Each row was made from one walk, in order. Every step used is in the known rows, and no mark comes twice. Write each row's walk.
Known rows:
timur-gega-luvogir: [.12,-.17,.04,.01,.13,.27,-.01,-.37,-.19,.49,.25,-.35,.04,.43,-.08,-.19,.03,-.65,.31,-.15,-.02,.00,-.25,-.01,-.09]
lovo-vukazug: [.07,.20,-.07,.31,-.11,.21,-.02,.04,.01,-.14,-.06,-.05,.08,.20,-.27,.27,.08,-.38,.35,-.21,.14,.25,-.43,-.24,.01]
vukazug-fifiti: [-.09,.12,-.08,.32,-.16,.32,-.04,-.06,.05,-.14,.08,-.11,-.17,.32,-.36,-.14,.08,-.60,.17,-.14,.04,.18,-.31,-.56,.10]
vukazug-gula-luvogir-fifiti-lovo: [.13,.08,-.08,.60,-.01,.13,-.01,.09,-.06,-.33,.02,.32,-.21,.31,-.23,.15,-.34,-.53,.18,-.37,.15,.29,-.17,-.20,.12]
gega-luvogir-lovo-vukazug-gula-fifiti: [.06,.29,-.13,.32,-.35,.15,-.13,.06,-.09,-.15,.20,.24,-.19,.40,-.18,.08,-.21,-.57,.35,-.16,.22,.45,-.22,-.61,.17]
fifiti-lovo: [.17,-.03,-.05,.45,.11,.26,.11,.13,.08,-.11,-.08,.15,-.04,.22,-.05,.12,-.11,-.64,.20,-.30,.09,.27,-.20,-.05,.05]
timur-luvogir-fifiti: [.11,.06,-.05,.18,.06,.19,-.29,-.23,-.36,-.04,.15,-.15,-.08,.40,-.50,-.09,-.13,-.61,.09,-.30,.04,-.03,-.43,-.08,-.05]
vukazug-fifiti-lovo-gula-luvogir-gega: [-.19,.18,-.16,.39,-.16,.22,.04,.37,.06,-.37,.35,.07,-.29,.21,-.13,.48,-.08,-.49,.14,-.37,-.13,.13,-.25,-.32,.16]
vukazug-gula-luvogir-lovo: [-.08,.21,-.14,.23,-.32,.10,-.14,.03,-.21,-.20,.10,.00,-.07,.30,-.26,.07,-.22,-.39,.22,-.16,.22,.18,-.25,-.36,.02]
timur-luvogir: [.11,-.07,-.04,-.07,.11,.30,-.21,-.32,-.17,.33,.18,-.30,-.12,.30,-.18,.06,.05,-.69,.22,-.19,.07,-.04,-.31,-.03,-.05]
vukazug-gula-fifiti: [.03,.22,-.07,.32,-.23,.33,.00,.08,-.01,-.08,.22,.20,-.29,.44,-.06,.14,-.05,-.66,.26,-.10,.13,.40,-.21,-.62,.19]
timur-luvogir-gega: [-.10,.01,-.09,.05,.11,.25,-.12,.14,-.11,-.07,.38,-.37,-.11,.28,-.22,.21,.06,-.77,.11,-.36,-.14,-.11,-.42,.02,-.05]
gula-luvogir-lovo: [-.04,.25,-.15,.13,-.27,.21,-.13,.04,-.28,-.10,.08,.00,.05,.27,-.24,.03,-.15,-.32,.19,-.20,.08,.07,-.28,-.24,-.02]
fifiti-lovo-gula-luvogir-gega-timur: [-.01,.15,-.12,.12,-.08,.19,.28,.14,.09,-.17,.25,-.14,-.03,.43,.12,.19,.00,-.80,.20,-.20,-.10,.14,-.29,-.06,-.07]
gula-fifiti-lovo: [.21,.15,-.07,.43,-.03,.35,.11,.20,.03,-.10,.01,.42,-.15,.28,.03,.11,-.18,-.62,.24,-.30,.02,.37,-.14,-.24,.16]
vukazug-lovo-gula: [-.01,.05,-.13,.47,-.22,.11,.06,.01,.14,-.32,.07,.03,-.11,.15,-.14,.28,-.14,-.46,.16,-.13,.29,.48,-.24,-.49,.06]
gega-luvogir-lovo-fifiti-vukazug-gula: [.12,-.02,-.01,.57,-.19,-.02,-.20,.06,.09,-.28,-.09,.05,-.08,.46,-.28,.13,-.19,-.66,.26,-.16,.51,.45,-.09,-.49,.04]
fifiti-vukazug-gula: [.06,-.09,.08,.54,-.10,.07,-.08,-.09,.17,-.27,-.06,.00,-.17,.46,-.18,.26,-.06,-.73,.26,-.12,.47,.49,-.19,-.39,.08]
timur-luvogir-vukazug: [.06,.22,-.10,.12,-.02,.08,-.28,-.32,-.30,.08,-.02,-.11,-.11,.31,-.34,-.02,-.02,-.54,.24,-.25,.18,-.01,-.45,-.09,-.02]
gega-timur-luvogir-vukazug-lovo-gula-fifiti: [.10,.35,-.15,.25,-.36,.19,.01,-.08,-.07,-.14,.16,.31,-.23,.34,-.03,.08,-.22,-.56,.27,-.13,.16,.46,-.23,-.58,.15]
timur-luvogir-lovo: [.06,.09,-.11,.00,-.12,.13,-.26,-.14,-.34,.02,.03,-.22,.08,.27,-.36,-.16,-.18,-.58,.15,-.20,.14,.02,-.39,-.06,-.10]
luvogir-lovo: [.01,.17,-.11,.18,-.18,.16,-.11,.08,-.25,-.17,-.04,-.13,.19,.27,-.33,-.13,-.11,-.51,.12,-.18,.12,.11,-.40,-.15,-.09]
gula-fifiti: [.07,.28,-.08,.18,-.17,.48,.01,.09,-.11,.07,.20,.19,-.13,.39,-.04,.08,.05,-.55,.23,-.16,-.06,.25,-.26,-.44,.13]
fifiti-lovo-vukazug-gula-luvogir-gega: [-.18,.17,-.13,.41,-.12,.15,.03,.36,.07,-.42,.34,.01,-.26,.25,-.13,.51,-.09,-.53,.24,-.38,-.01,.16,-.27,-.27,.12]

Which walk is each row?
[.05,.32,-.21,.41,-.30,.21,-.10,.42,-.12,-.21,-.07,.08,-.02,.24,-.30,.11,-.10,-.29,.20,-.20,.16,.13,-.16,-.59,.02] : vukazug-gula-luvogir-lovo-fifiti
[.09,.29,-.11,.30,-.27,.39,.02,.13,-.04,-.01,.16,.31,-.22,.32,-.03,.30,-.04,-.49,.21,-.13,.01,.40,-.23,-.53,.20] : lovo-gula-fifiti
[.04,.08,-.01,.54,-.22,.08,-.09,-.15,-.01,-.53,.03,.20,.01,.37,-.26,.00,-.30,-.42,.22,-.31,.39,.45,-.15,-.46,.00] : gula-luvogir-fifiti-vukazug-lovo
[.06,.32,-.18,.35,-.36,.19,-.07,.00,-.07,-.14,.23,.35,-.20,.31,-.08,.12,-.23,-.46,.25,-.18,.17,.48,-.17,-.63,.17] : gega-luvogir-vukazug-lovo-gula-fifiti
[.16,.01,.02,.47,-.19,-.02,-.12,-.02,.10,-.28,-.15,.00,-.11,.50,-.23,.10,-.17,-.76,.28,-.12,.49,.43,-.16,-.44,.01] : gega-timur-luvogir-lovo-fifiti-vukazug-gula
[-.15,.16,-.15,.35,-.10,.23,.06,.39,.04,-.31,.36,.04,-.22,.20,-.07,.56,-.06,-.48,.14,-.37,-.13,.11,-.26,-.18,.11] : fifiti-lovo-gula-luvogir-gega
[.22,.16,-.08,.42,-.09,.12,.06,.00,.03,-.15,-.02,.37,-.28,.37,.00,.03,-.31,-.79,.31,-.25,.19,.43,-.16,-.28,.16] : gega-timur-luvogir-vukazug-gula-fifiti-lovo
[.17,.24,-.17,.18,-.16,.20,-.11,.25,-.19,-.04,-.13,-.11,.13,.29,-.30,-.13,-.07,-.52,.17,-.19,.10,.02,-.26,-.34,-.12] : gega-timur-luvogir-lovo-fifiti
[.01,.10,-.07,.28,-.10,-.07,-.12,-.29,-.05,-.12,.04,-.18,-.27,.44,-.26,.01,-.11,-.80,.28,-.09,.40,.25,-.35,-.33,.01] : gega-timur-luvogir-vukazug-gula
[.19,.05,-.05,.57,.09,.17,.01,.12,-.08,-.31,-.08,.23,-.04,.29,-.28,.01,-.26,-.61,.12,-.39,.08,.24,-.28,-.05,.04] : luvogir-fifiti-lovo
[.14,.11,-.13,.48,-.18,.02,.03,-.07,.12,-.21,-.11,.20,-.26,.22,-.18,.18,-.24,-.64,.21,-.19,.20,.43,-.25,-.32,.15] : gega-timur-luvogir-vukazug-fifiti-lovo-gula
[.10,.24,-.09,.02,-.03,.05,-.17,-.38,-.26,.10,-.03,-.19,-.05,.41,-.25,-.14,-.01,-.68,.27,-.18,.16,.00,-.46,-.04,-.10] : gega-timur-luvogir-vukazug
[.07,.08,-.05,.67,-.13,-.04,-.03,.07,.12,-.47,-.06,.11,-.20,.29,-.34,.25,-.24,-.60,.32,-.23,.40,.49,-.30,-.42,.13] : luvogir-fifiti-lovo-vukazug-gula
[.08,.35,-.14,.29,-.37,.30,-.04,.18,-.14,-.12,.10,.33,-.14,.30,-.12,.18,-.15,-.46,.18,-.13,.04,.40,-.27,-.52,.17] : luvogir-lovo-gula-fifiti
[.21,.15,.10,.37,-.16,.34,-.10,-.03,.01,-.09,-.08,.35,-.01,.51,-.07,.20,-.02,-.56,.28,-.22,.19,.44,-.17,-.31,.11] : gula-fifiti-vukazug
[-.02,.18,-.09,.30,-.34,.06,-.17,.00,-.18,-.25,.02,.10,-.04,.35,-.26,.10,-.25,-.39,.24,-.18,.29,.26,-.21,-.35,.03] : fifiti-vukazug-gula-luvogir-lovo
[-.03,.18,-.08,.42,-.14,.16,-.16,-.07,-.24,-.26,.22,.06,-.22,.43,-.40,.14,-.17,-.42,.15,-.26,.12,.13,-.29,-.39,.07] : vukazug-gula-luvogir-fifiti
[-.18,.15,-.11,.37,-.20,.18,.00,.29,.06,-.43,.34,.05,-.17,.25,-.10,.52,-.09,-.44,.17,-.36,.01,.21,-.23,-.30,.09] : fifiti-vukazug-lovo-gula-luvogir-gega
[-.03,.16,-.14,.24,-.21,.33,-.01,-.03,-.02,.08,.22,.12,-.26,.23,-.01,.53,.01,-.25,.26,-.15,.06,.19,-.15,-.38,.14] : lovo-gula-luvogir
[.10,.10,-.11,-.11,-.13,.10,-.15,-.21,-.30,.04,.02,-.29,.15,.37,-.26,-.28,-.17,-.72,.18,-.14,.13,.02,-.40,.00,-.17] : gega-timur-luvogir-lovo
[-.01,.15,-.11,.41,-.21,.17,-.01,-.01,.07,-.14,.15,.19,-.33,.26,-.07,.47,-.13,-.34,.41,-.20,.25,.33,-.12,-.47,.18] : fifiti-lovo-vukazug-gula-luvogir
[-.04,.26,-.11,.20,-.20,.11,-.16,-.32,-.11,-.11,.01,-.11,-.22,.39,-.42,-.30,-.03,-.67,.24,-.16,.12,.11,-.40,-.47,.06] : gega-timur-luvogir-vukazug-fifiti
[.23,-.06,-.01,.48,.13,.13,.00,-.05,-.15,-.10,.01,.15,-.03,.35,-.25,-.13,-.31,-.64,.19,-.38,.05,.19,-.24,.03,.02] : timur-gega-luvogir-fifiti-lovo
[.07,.01,-.04,.05,-.11,.11,-.13,-.17,-.35,.13,.08,-.25,.19,.35,-.29,-.34,-.19,-.55,.22,-.17,.08,.04,-.35,-.04,-.13] : timur-gega-luvogir-lovo
[.19,.06,.12,.51,-.04,.16,-.20,-.10,-.11,-.31,-.16,.16,.10,.52,-.38,.10,-.09,-.55,.16,-.30,.25,.32,-.30,-.12,.00] : luvogir-fifiti-vukazug
[.07,.20,-.18,.49,-.16,.27,.04,.36,.06,-.30,-.04,.01,.05,.18,-.23,.01,-.03,-.38,.18,-.22,.19,.24,-.15,-.65,-.03] : vukazug-lovo-fifiti
[-.16,.17,-.10,.41,-.15,.20,-.03,.40,.05,-.38,.31,-.01,-.22,.35,-.15,.49,-.01,-.52,.19,-.35,.02,.12,-.21,-.37,.09] : lovo-fifiti-vukazug-gula-luvogir-gega
[.09,.00,-.08,.57,-.24,-.02,-.12,-.11,.08,-.39,.05,.16,-.05,.28,-.24,.21,-.31,-.48,.17,-.22,.40,.56,-.16,-.43,.04] : gega-luvogir-fifiti-vukazug-lovo-gula
[.02,.12,-.04,.42,-.22,.23,-.08,.01,.07,-.09,.11,.19,-.30,.40,-.07,.45,-.06,-.36,.34,-.17,.29,.30,-.02,-.55,.15] : lovo-fifiti-vukazug-gula-luvogir
[.24,.09,.05,.53,-.08,.27,-.11,.18,.08,-.17,-.28,.19,.10,.42,-.20,.24,.05,-.47,.24,-.24,.26,.33,-.15,-.32,.01] : lovo-fifiti-vukazug
[.07,.02,-.05,.56,-.25,.06,.01,-.03,.19,-.40,-.04,.16,-.07,.21,-.14,.33,-.19,-.46,.19,-.16,.40,.59,-.18,-.46,.08] : fifiti-vukazug-lovo-gula
